Each row was made from one small tree. Brackets hold a mark, then the marks that hang from it, in alphabetical order. Every link used is in the known rows. Write each row's tree.
(in the rows, 128 means zero)
Known rows:
[meba [paras lovu lugikan]]: [121 188 132 105 145  62 134 142 112 165 109 138 137  86 120 116 105 164
  76  95 157  98 121 146 107 147 114 107 144  76 124 148 134 110]
[paras lovu [lugikan nefu]]: [118 155 135 118 148  75 146 150 112 154  84 137 145  91 112 109  96 173
  78 121 117 122  97 145 123 154 111 124 161  89 121 193 144  93]
[delut zoki]: [115 132 118  72 152 132 159 134 117 144 138 147 166 114 110 156 133 132
 143 103 105 110 117 134 144 124 109 113 149 121 111 149 138 132]
[meba [gote piga] [paras lovu]]: [126 141 129 115 128  84 138 136 108 137 149 129 141  91 118 126 112 198
 108 153 136 101 130 127 122 132 110  95 135  90 113 136 117 120]
[nefu saros]: [126 143 129 105 121 128 138 130 111 149 119 128 158 125 118 141 125 134
 132 111 117 121 135 137 126 136 110  82 147 127 124 167 136 123]
[piga [bilid nusu] gote]: [143 125 144 134 137  92 111  79 113 131  80 118 172 110 135  82 150 122
  89 149 117 107  96 131 125 115 108 144 156 112 123  86 130 142]
[paras lugikan]: [130 160 134 101 148 101 137 134 111 150 107 138 156 108 118 119 117 148
 113  81 129 107  99 140 131 143 116 115 151 119 125 152 139 118]
[saros [nefu delut]]: [111 149 121 104 114 135 129 131 111 128 102 122 159 124 129 147 115 131
 136  94 117 113 125 151 123 136 122  90 156 141 129 141 143 136]
[piga [bilid [nusu [meba paras]]] gote]: [144 127 130 120 123  98 111  79 124 131 104 120 154 101 126  91 156 109
  52 146 137  98 122 137 125 114 112 141 140  78 116  72 119 136]
[saros [nefu [delut zoki] lovu]]: [ 90 140 120  67 138 128 136 140 123 140  95 116 180 117 129 182 123 144
 154 118 122 114 120 158 136 142 100  75 146 139 117 168 146 155]
[meba [paras lovu]]: [120 165 126 128 137  82 142 141 112 153 132 138 138  98 113 132 115 149
  91 116 140  99 136 134 109 139 117 104 141  78 116 133 135 112]
[meba [gote [piga bilid]] [paras lovu lugikan]]: [133 160 132 110 127  50 123 103 101 146 117 127 148  78 132  87 115 187
  75 133 174 101 114 136  98 131 109 110 135  92 109 109 118 122]
[meba gote [paras [lovu sosob] [lugikan nefu]]]: [129 120 112 114 139  55 135 122 115 150 102 128 124  76 125  89 116 224
  69  92 167 120 121 150 117 137 100 111 159  84 130 202 122  71]
[gote [piga bilid]]: [129 138 129 104 120 118 138 109  97 124 137 134 162 114 118 117 139 123
 132 139 126 104 103 127 125 119 112 122 143 139  99  88 135 134]
[saros [nefu [lovu [paras lugikan meba]]]]: [123 134 133  60 116  92 140 133 130 122  77 117 141  97 150 146  90 157
  96 104 146  98  80 155 121 167 103  87 157 113 128 173 166 123]
[sosob lovu [lugikan paras]]: [125 118 142  64 154 127 131 159 115 155 133 148 161 102  89 118 103 159
  96 154  79 104 121 144 136 130 135  97 154 158 125 167 157 104]
[bilid nusu]: [136 147 142  99 151 108 132 137 107 147 110 135 154 122 107 111 133 156
 141 136 106 101  98 133 140 130 110 115 159 110 125 122 136 137]
[lovu nefu [paras lugikan] sosob]: [163  89  97  54 135  74 131 132 104 139 103 141 142 100 116 134 135 181
 137  51 167 117  94 148 120 126  92  93 173 108 146 168 143  62]
[bilid [nusu [meba [paras [lugikan nefu]]]] [piga gote]]: [135 122 112  96 117  85 110 122 119 130  78 121 134  78 120  77 141 164
  33 139 109 104  88 148 162 129 117 149 152  78 143 156 132 118]
[nefu delut lovu saros]: [120 127 125 107 125 118 122 153 109 164  87  97 174 126 121 163 122 145
 146 138 134 127 138 148 129 144  99  46 130 141 135 183 126 156]
[bilid nusu [piga gote]]: [139 130 131 109 137 100 115 117 106 120  88 122 154 101 120  96 150 156
  92 151  87 102  81 129 156 118 112 133 156 112 143 119 137 148]
[lovu sosob]: [135 128 117  93 145 118 149 128 109 130 128 137 144 118 108 130 148 154
 124  76 138 114 111 135 135 121 103 103 159 127 123 148 136 106]
[sosob lovu lugikan]: [126 125 149  66 163 121 123 148 106 159 127 119 178 109  82 118 116 158
 119 142  82 107 116 144 129 133 122 107 155 154 125 165 151 113]
[bilid [nusu [meba [paras lugikan]]] [piga gote]]: [143 153 122  80 129  80 107 121 113 136  88 124 137  81 120  86 148 157
  39 127 126  93  91 144 153 125 115 133 143  77 144 117 128 139]
[lugikan [nefu [delut zoki] [lovu sosob] saros] paras]: [105  62  81  52 127 136 152 156 123 155  90 138 150 109 125 170 134 176
 132 129 130 140 139 160 159 123  95  44 155 152 130 238 132 121]
[bilid [nusu meba] piga]: [141 148 125  74 141 115 136 150 100 125 112 137 142 114  90 113 147 152
  86 156  90 105  82 131 159 124 110 119 148  94 125 109 136 141]
[sosob [lugikan [nefu saros] [paras lovu meba]]]: [121 102 116  56 129 107 158 165 126 152  89 141 124  85 116 107  70 168
  22 201  81 128 116 150 136 140 134  70 174 120 105 221 151  92]
[saros nefu]: [111 161 133 108 115 131 138 118 119 115 118 134 154 118 125 135 115 138
 132  95 114 105 113 142 124 143 120 112 161 127 117 143 155 109]
[paras lugikan meba]: [130 160 131  64 150  95 154 134 114 140  93 126 142 101 130 110 101 142
  77  95 130 112  91 141 129 147 120 113 159 114 111 150 145 132]
[paras lovu lugikan]: [126 183 144 109 160  74 141 150 110 158  94 138 150  94 114 116 101 167
  81 111 137 110  96 141 111 150 111 108 152  87 119 153 141 115]

Write each row's tree:
[143 130 130  98 133 114 120 128 110 116  92 124 151 102 107 105 153 142
  54 161  82 108  80 132 162 118 113 132 146  91 132 110 131 143] | [bilid [nusu meba] [piga gote]]
[149 137 117  50 154  40 131 125 103 140  53 103 136  84 133 101 101 228
  56 117 171 152 105 153  99 141  90  62 180  91 124 199 134  80] | [paras [lovu [nefu saros] sosob] lugikan [meba gote]]
[148 108  99  67 139  66 149 132 113 120  82 131 117  91 133 116  96 216
  52 151 145 149 125 142 110 126 107  49 175  94 117 183 135  74] | [lugikan [paras [lovu [nefu saros] sosob] [meba gote]]]
[138 143 128  77 120 111 126 113 102 134 136 135 142 108 108 106 153 135
 103 167 142  92 108 135 132 115 108 123 140  97 100  59 123 142] | [gote [piga [bilid [nusu [meba paras]]]]]
[134 132 123  69 113  93 124 116 104 142 106 133 141  94 115  81 139 159
  82 152 141 102  92 151 139 128 111 141 152  94 107 107 129 121] | [gote [piga [bilid [nusu [meba [paras [lugikan nefu]]]]]]]
[113  83 100  29 126 131 143 141 119 132 105 127 157 113 128 193 143 168
 157  78 144 109 117 161 134 124  78  57 154 137 137 177 144 129] | [saros [nefu [delut zoki] [lovu paras sosob]]]
[146 127 112  90 126  98 122 125 108 127 132 130 131 104 106  97 147 183
  81 155 113  99 113 130 154 116 112 113 137  82 134 111 115 133] | [bilid [nusu [meba gote paras]] piga]
[119 117 107 104 129  72 132 131 121 149  95 122 138  92 125 117 134 190
 114  77 181 109 114 158 133 148  91 108 154 111 133 211 141  92] | [meba [paras [lugikan [nefu [lovu sosob]]]]]
[146 122 140 105 134 101 121  95  96 128 116 126 163 111 122  83 141 175
 139 178 118 106  92 126 134 112 102 119 150 129 110  79 119 146] | [meba [gote [piga [bilid nusu]]]]
[120 101 109 117  98 139 151 142 129 138 115 156 136 113 125 128 106 142
 108 135  97 130 136 140 148 136 125  90 156 134 126 206 145  93] | [lugikan [nefu saros] paras]
[137 141 140  89 134 106 126 113  92 132 115 134 162 115 114  97 147 145
 141 166 117  98  83 130 132 116 105 127 156 127 107  75 134 147] | [gote [piga [bilid nusu]]]
[147 109 127  17 128  82 120 142 100 154  73 107 159  96 123 133  98 173
 108 116 122 136 106 156 103 150 107  75 168 124 145 184 163  95] | [sosob [lovu [nefu saros] [paras lugikan meba]]]
[134 147 110 110 136  73 134 148 113 142 125 128 140  95  92 145 115 153
  75 130 146 116 135 141 104 140 117  99 144  50 109 128 133  79] | [nusu [meba [paras [lovu nefu]]]]
[133 136 111  97 131  79 118 154  93 163  73 107 166 111 113 148 110 162
 120 144 133 145 137 150  99 136 108  51 157 105 132 166 128 114] | [paras [lovu [nefu delut saros]]]
[128 176 120  84 154  57 139 136 105 157 110 138 122  82 118 110 128 189
  70  66 186 103 117 151 104 135  98  99 156  80 126 158 132  94] | [meba [paras [lovu sosob] lugikan]]
[133  82 121  50 125 112 130 138 125 132 115 124 150 105 111 149 128 176
 128 105 141  93 100 156 129 136  86  66 167 144 136 186 157  85] | [saros [nefu [lovu paras [sosob lugikan]]]]
[139 164 132  54 127  91 121 114 100 146 116 134 144  97 114  91 145 152
  85 144 160  90  91 145 127 124 110 126 143  90 107  70 123 140] | [gote [piga [bilid [nusu [meba [paras lugikan]]]]]]
[151 135 114  60 169  32 138 124 102 129  64 112 134  79 127  96 101 226
  54 111 168 139  87 145 104 139 101  88 179  82 118 169 136  78] | [paras [lovu nefu sosob] lugikan [meba gote]]
[151  44 100   4 146 103 139 163 111 152  94 106 144 104 112 151 122 167
  94 128 135 109 101 151 137 124  94  45 157 146 133 180 132 132] | [nefu delut [lovu [paras meba] [sosob lugikan]]]
[132 171 128  47 174  63 159 146 102 140  78 127 122  85 123 107 107 185
  38  92 155 121  80 148 111 143 101  97 171  91 110 159 142 111] | [paras [lovu sosob] lugikan meba]
[147 140 128 107 145  63 121  92 113 131  87 120 133  85 119  89 162 151
   7 143 161 106 117 142 104 108  93 128 151  51 116  77 115 113] | [piga [bilid [nusu [meba [paras [lovu sosob]]]]] gote]
[123 105  93  38 135 121 126 141 105 162  99 117 180 121 118 173 131 144
 170 114 121 144 144 151 128 119 105  60 160 134 128 174 129 129] | [lovu [nefu [delut zoki] saros]]
[131  50  83  12 120 135 146 155 114 148  85 128 121 103 121 114 104 166
  61 146 107 138 128 159 154 116 126  47 181 169 124 225 135 104] | [lovu [sosob [lugikan [nefu delut saros] [paras meba]]]]
[131 141 136 109 156  82 158 133 116 128 104 120 141  94 127 114  90 175
  58 156 111 122 108 126 117 140 117 101 150  86 104 145 129 127] | [paras lovu [meba gote]]
[148 102 101  67 141  56 109 124 107 159 111 111 147  86 105 110 122 223
  91 132 166 128 152 154 102 120  96  47 171 103 132 197 120  54] | [meba gote [paras [lovu [nefu saros] [sosob lugikan]]]]
[ 97 144 113  54 131 148 141 129 113 138 112 131 167 120 129 167 123 133
 149  93 109 114 126 154 134 126 117  91 158 140 120 149 145 143] | [saros [nefu [delut zoki]]]
[126 109 112 100 150 105 131 146 104 147  95 110 161 121 114 155 145 165
 137 101 156 118 117 147 133 131  94  70 144 137 132 164 126 137] | [nefu delut [lovu sosob]]
[130  68 103   9 133 122 119 154  95 170 105 114 188 112 103 188 128 159
 174 120 102 141 145 158 114 120 100  52 152 143 151 180 141 118] | [sosob [lovu [nefu [delut zoki] saros] paras]]
[138 103 119  84 116 113 156 105 113 103 129 147 133  99 145  99 107 154
  74 170 118 113 103 121 134 116 132 107 145 136  92  98 131 136] | [lugikan [paras [meba [gote [piga bilid]]]]]
[158  64 104   6 144 116 155 145 113 136 126 133 128 100 108 127 123 159
  79 103 117 101  94 141 137 115 104  81 174 134 120 164 143  98] | [lovu [paras meba] [sosob lugikan]]
